Every row comes from one small tree of marks. The marks that hang from a mark follow it in brackets, in alphabetical order. Every link used is in the known rows. Which tree was each row made from?
Known rows:
funo[povovep[fota]]: [ 10   1   6  -7  -4  16 -26  15  14  13   8 -15  -2 -52   0  -1 -26  51
   0  58  19 -17 -28 -30  22   0 -23  18  -8  -2   5  25   0  20  22   1]
povovep[fota[zimo] funo giger[vatu] giva[biti]]: [  3   9  72  -3  -3 -15  20 -29  -2  16 -58  57 -10   3 -21  -2  20  52
  21  22 -45 -22  38 -59  58  13  67   4   7  15  11 -11 -14 -10 -56  18]
fota[povovep[funo giger]]: [-14  29 -15  37  -4  10  17  14 -21  -1 -13  -3 -61  12 -22   2  11 -21
  -7   4   5  -5 -35  16 -34  13  12  24  31  18  10 -16   8   6  -2   2]
rabalef[zimo[fota[povovep[giger]] funo]]: [-39  14   1  43  -6 -16  10 -11   9 -20  -1 -46 -31  41 -32  30  15   3
  20  13  12  -6  -9 -26  -2  -4 -53   6  55  27   4 -55 -29  56   0  -7]
kuron[busam[vatu[giger[povovep]]]]: [-19 -24 -13  15  -3  14  -3   6 -20 -18  13  -3  30 -15   8 -31 -28 -16
  -1  -8  25  13 -35   2 -65  -2   2 -23   7 -46 -35  15  12   7 -50   6]
giger[povovep[funo] vatu[busam[butet kuron]]]: [-22  12 -26  -3  23 -16  -5  14   9  -7  14  37  16  13  54   9 -35  -7
 -39 -38  26  40  10  36  14   3  23 -16 -13   3 -10 -10   6   2  22  -5]
zimo[funo[povovep] rabalef]: [ -4 -13 -23 -31  -2  10  12  15 -17 -38  25 -31 -16 -21   1 -13 -26  32
 -13  36  19 -15  -5   6 -66 -30 -61  25  22  23 -20  16 -15  32  29 -17]
vatu[busam[kuron] funo[povovep] giger]: [-11 -15 -12 -14  26 -16 -22  28  25  20  24   0  25 -16   0 -32   2  -4
  43 -12   0  21  -1  45 -17 -11  -4  48   6  -5   6 -23  17 -16  28  -7]
giva[biti povovep[fota funo giger[vatu]]]: [  3  24  28   9  16  18  45 -59   8  49 -15  22 -24 -18   9 -26  12  35
   2  19 -15  -9  -7 -33  -2   6  30  10  21 -19   6 -34  25 -21 -60  -1]
zimo[fota[povovep[giger]] funo rabalef]: [-27   7  -2  14   6  11  15 -30 -25 -46  10 -46 -37  49  -8  -4  18   8
  -7  28  -6  14 -15 -32 -87 -18 -52   5  65   4 -24 -15 -27  50  17  -2]
vatu[busam[kuron] funo]: [ 27 -22 -46 -31   8 -30 -40  37   9  -8  17  -8  29  14  10 -19  -8 -11
  25 -21  -7  17   6  68  13  -2  -5  17 -19  -6  25  12 -14  14  46   5]
busam[vatu]: [ 19 -19 -36  -7 -33   1 -15  22  -9 -24  10 -23  11 -16   9   2 -14   9
  -2 -20  16 -15  -7   4 -12 -14 -29 -26 -36 -27 -11  51  -8  20  -7   8]
vatu[busam[butet kuron] funo]: [ 16 -11 -39 -42   3 -19 -32  44   8  -1  29 -17  38  34  12  14  -1 -46
  -3 -44   6  28  16  66  25  -1  -9 -14 -41   5   6   2  -5  -1  74  -2]
busam[butet kuron]: [ 10 -17 -25 -15 -13  -3 -30  53   9 -39  43 -46  26   1  11  32   9 -31
 -27 -27  17   3  -5  35  25 -17 -22  -6 -54   5 -12  32   3 -19  81  17]
giger[povovep[fota[zimo] giva[biti]] vatu[funo]]: [ 10   3  29  15   1 -18  24 -39  12  -5 -56  62  21 -14   7 -20 -21  44
  15  48 -36 -13  48 -74  59  -6  15  -3  -8  18  13 -38  -2   1 -53   3]
butet[busam[kuron vatu[funo[povovep[giva]] giger]]]: [  8 -18  23  -4   5  -2 -10   7  26   9 -33  44  30  -9 -27 -10 -15   9
  34 -20 -12  25  35  21   6 -27 -15 -38  17  -7 -15  11  -2 -25 -28 -34]
rabalef[zimo[fota]]: [ -5 -12  -6  17 -11 -23 -41   3   4 -24  11 -55  14  12 -12  24  -3  17
  10  20  13 -21   4 -41  35   1 -48 -16  -1  14  18  21 -38  42  20  18]
kuron[busam[butet]]: [  8 -22 -26 -32  -5  13 -30  38 -18 -14  36 -44  14  16  -2  14 -21 -52
 -37  -8  39   3 -22  47  -9  13  -9 -31 -42  -5 -13  48  -2   5  40   3]
zimo[fota[povovep] funo]: [  4   7 -27  32 -15 -12  16 -11  -8 -22   6 -31 -40  19   2  15  -9   7
  -5  30  17   1   7 -12 -21 -17 -85   7  40   7   0 -15 -29  57  16   3]
biti[giva]: [ 47 -18 -13   4 -21  -1 -22  16 -12 -49   8 -30 -14  -8   6   6   3 -11
  -6  -6   7 -30   5   4   5   1 -27  31  -9  10  31  38 -13  17  18   4]
funo[povovep[giger giva[biti]]]: [ -8 -15  38 -13   2   3   5  -6  19   9 -22  -1 -32 -42 -21 -22   6  -4
   6  28 -24 -53 -24   1  12  18  25  21   2  -8  -5  24  13 -36  -2  -6]
busam[butet kuron vatu[giger[povovep]]]: [-26  -9  -7  19 -14   8   7  27   3 -39  32 -17  53  -6  26  22  11 -29
 -20 -50  15  27 -11 -12 -19 -31 -12 -26 -31 -26 -55  -9  27 -31  21  10]
busam[butet kuron vatu[giger]]: [-10 -17 -11  -3 -26   1  -7  39   5 -34  44 -37  53   7   8  35  28 -29
  -7 -67  10  21  11   8  -9 -36 -16 -22 -53 -28 -44  17  17 -35  28  17]
povovep[giger[vatu]]: [-16 -21 -25   0   0   3 -17 -11   2   2  20 -15   2 -22   8 -18  13  10
   8 -32  26   0 -35  21 -26  -2  19  19 -22 -18   9  24  13 -19 -15  -2]
rabalef[zimo[funo[povovep]]]: [-16  -7 -21  -2 -15 -20   4  35  17 -10  16 -30 -10 -31 -23  19 -29  30
  10  21  37 -37   1  13  19 -14 -62  23  16  48   9 -21 -15  38  13 -22]
giva[biti]: [ 26 -27 -26 -23 -22 -22  -2  14  -8 -17  17 -45   0 -26  19 -22   1 -15
  -9  10  -5 -47  -4   9   3   6 -20  21 -24 -21   0  36   3 -16  20  19]
zimo[fota funo[povovep[giger]] rabalef]: [-21  -9  26 -20  16  24   7 -27 -19 -25  17 -37 -19   9  -8 -14   7  31
   9  31   4  12 -22 -32 -70 -20 -47   4  64   3 -24   7 -22  41  23 -12]
zimo[fota[povovep[funo giger giva]]]: [ -9  34  36  59   4  12  12 -29 -14   3 -50  24 -70  37 -38  23  17 -10
   0  36 -25   1  -4 -28   0  19  11 -10  53  17  17   4 -28  22 -18  10]
busam[butet kuron vatu[funo giger]]: [  8  -7 -23  -2 -27   1  11  30  -5 -17  31 -22  62  23   0  32  33 -53
  12 -79  -3  41  30  16  -7 -43 -21 -32 -46 -14 -19  -9  26 -40  13  10]
busam[butet kuron vatu[funo[povovep] giger]]: [ -6   1  -7   1 -11  17  18  32  19  -4  27  -9  45  -1   0  26  11 -38
  11 -61   7  40  18   8 -14 -50 -32 -19 -35 -10 -29 -23  41 -41  14  -9]
giva[biti povovep[fota giger[vatu[busam funo]]]]: [ -4   5   6 -26  33   0  16 -66  27  74  -9  22   5   2  15 -55   2  27
  31   4 -18   9  -5  -5  -6  17  31   6   9 -38  10 -52  22  -9 -46 -22]
giva[povovep]: [  8  -9 -27  15   0  19  -6   6   5  -2  18 -25 -26 -32  -7 -14 -15   9
 -11  26  26 -31 -34  11 -30  -8 -40  17 -14   6  -3  10   3  11  19  -4]

Write each row's tree:
[ 29  31   8  17   2  25  10  -7 -12  29 -12  14 -27 -19 -16   7  -8  39
  -7  57   2 -12 -12 -26   7   6 -13   2  15  19  14  -6  -9  29  -7   7]
giva[povovep[fota funo]]
[ 29  17  55 -14 -16  -1  14 -17 -21  31 -43  26 -19  -2 -28   5  33   9
   9  41 -56 -30  12 -29  53  37  63  -5  20   2  19  15 -15 -20 -29  24]
povovep[fota funo giger giva[biti]]
[ -5  -9 -23 -32   3 -22 -22  39   2  13  39 -21  47  31   3  11  32 -55
  16 -54  -2  38  20  48  -2  -2   6   8 -29   1  -6 -20   8 -29  54   4]
vatu[busam[butet kuron] funo giger]
[-29  13   4   3  15 -15  -3  40 -14   4  21  12  19  15  21  10   7 -35
 -20 -25   5  33  -3  19  -7  16  29   6  13  11 -26 -26   7 -16  43   9]
vatu[busam[butet kuron] giger[povovep[funo]]]
[ 37  34  54  26   8  41  15 -29 -12  14 -30  18 -48   7 -26   9  25  19
   7  24 -17  -9 -13 -33   6  17  16  21  52  22  31 -23  -2  27 -23  -9]
biti[giva[povovep[fota funo giger]]]
[-16  14   1   5  23 -15  -4   1  16  -7 -17  71   4  16  29  25 -31  -1
 -37 -21   6  30  30  29  38   9  43 -27 -16  17  -4   1 -12  -7   7  -6]
giger[povovep[funo giva] vatu[busam[butet kuron]]]
[ -9  -3  50 -10  11  11   5 -50  40  34 -28  30  -7 -50   0 -19  -3  54
  10  35 -21 -27  -4 -40  36   8  44  13  -7 -25   2   8  16 -39 -47  -6]
funo[povovep[fota giger[vatu] giva[biti]]]
[ 15  18  22  -7  -9  11  -9   8 -32  31  -9  -1 -11  -4 -23   9  25  18
  12  22 -10   1 -26 -17  19  26  40   1  22   8  23  15 -11  11  -4  17]
povovep[fota funo giger]
[-21  11   2  13  -9  24  29  16 -44   0   5  15  17  21   4  13 -17 -56
 -30 -31  27  35  -6  -1 -47   5  15 -61  11 -13 -39  -2  18  -3 -41   0]
kuron[busam[butet vatu[giger[povovep[funo]]]]]
[ 10 -23  22 -17 -14 -11  -1  -7  -3  -1 -15 -12 -17 -15 -22 -15  31 -21
   5  10 -35 -51 -15  11  16  24  36  11 -11 -12   2  34  -3 -36  -3  13]
povovep[giger giva[biti]]
[ 13 -18  14  -9  -8  -5   3   2  22  -4 -18   0 -28 -49  -4 -15 -19  10
  -8  46 -15 -60   6  -3  25   4 -11  20 -15  -2  -1  34   2 -23   2   0]
funo[povovep[giva[biti]]]
[-17  19  22  16  19   8   4 -18 -29 -46 -23  37  14   2  23 -15 -33  84
 -19  53  -4  15  16 -90 -23 -15  10   6  19  34 -14 -13 -19  49 -27   9]
giger[povovep[fota[zimo[rabalef]] funo] vatu]
[-39  12 -39   4  28  -7  -4   1  39   7  18   5   8  49  19   5   3 -42
  -2 -69  14  54  -1  64 -13  -6  19   5 -25  -9  -3 -50  31 -18  23 -22]
fota[povovep[giger[vatu[busam[butet kuron] funo]]]]
[ -9  20  27 -17  30   0  23 -57  16  72 -18  35 -24  -2  18 -43   2  45
   9  15 -15  -4  -4 -15  -1  30  53   6  29 -31   1 -36  11   1 -53 -12]
giva[biti povovep[fota funo giger[vatu[busam]]]]
[ 10   9  20   7 -11   5  -2  10 -31  12 -32  27 -38   0 -43  15  26 -12
   7   8 -22 -17  -9  18  11  24  48   1  15  27  27  33 -19 -11 -10  10]
povovep[funo giger giva]
[ -1 -21 -24 -42   4 -22 -51  54  17 -19  42 -33  30  16  24  17  -5 -22
 -21 -32  15   7  -6  54  25   7  -1  -7 -48  -7 -17  27 -12   2  85   6]
vatu[busam[butet kuron]]
[ 24 -12 -40 -31 -23  18   0  24 -24  -8  13 -17  36  42  -4  17 -26 -67
 -14 -52  25  33  12  43 -15 -10 -20 -79 -45 -17  -9  27   8  15  -9  -7]
kuron[busam[butet vatu[funo]]]
[ 11  16   1  30  -8   2  10   7 -32 -11 -39  48 -36 -21 -11   8 -22  -1
 -21  43  -7 -21  -4  -5  15  20  17  -8  18  36  19  23 -20  11 -13   8]
giger[povovep[funo giva]]
[-16  33  -8  63  -5 -17   1  -4  -2 -25 -18 -22 -36  39 -16  37 -16   8
  -4  36   7  -9  18 -44  21   2 -50  -6  39  38  23 -22 -29  55  -7  12]
rabalef[zimo[fota[povovep[funo]]]]
[ 22   5  -9  32  18  30  25 -55   9  -1 -10  16 -25   7  -5 -20  16 -13
  21 -42   6  10  -1  11 -37 -19 -10  27  13   8  43 -39  30  -8 -47 -33]
biti[giva[povovep[giger[vatu[funo]]]]]
[-21 -20  -9 -28   4 -21 -42  48  11  -1  51 -36  41  13  13  12  27 -29
  -4 -42  11  14   2  39  -3   7  12  16 -33 -12 -29   6   1 -27  69  10]
vatu[busam[butet kuron] giger]
[  7  19  24  -6  12 -25  15 -47   3  36 -52  79  -4 -14  36 -22 -36  51
 -13  47 -29 -11  35 -38  51  40  59 -13  21 -13  12   0 -18   9 -62   3]
giger[povovep[fota funo giva[biti]] vatu[busam]]
[  5  -9  34 -14  -5  -4  -2 -48  16  25 -21  17  10 -22   1 -11  24  38
  11  19 -31 -26   7 -31  40  15  53   3 -18 -28   8  21   2 -35 -48  12]
povovep[fota giger[vatu] giva[biti]]
[-31   5 -23  -8   3  -9   0  15 -26  36  18  -3  22  13  10  -6   7 -60
  -4 -23  18  27  -6   2 -29  23   7 -10  -2  10 -14 -39  18 -17  24 -18]
vatu[busam[butet] funo giger[povovep]]
[ 32  19  17  25  16  39  19 -68  14  19 -19  24  -8   3  -6 -10  21  20
  26 -11  -6  19   8 -24  -5 -11   2  17  18   6  46 -46  22   5 -58 -26]
biti[giva[povovep[fota giger[vatu[funo]]]]]
[ 18  -9 -12  -3   2  -8  33 -35  26  16 -28  36  -9 -38  10 -26 -26   6
  10  11 -12 -22  39   3  19 -18 -10  12 -21   0  23   2  22 -40 -49 -15]
giger[vatu[funo[povovep[giva[biti]]]]]
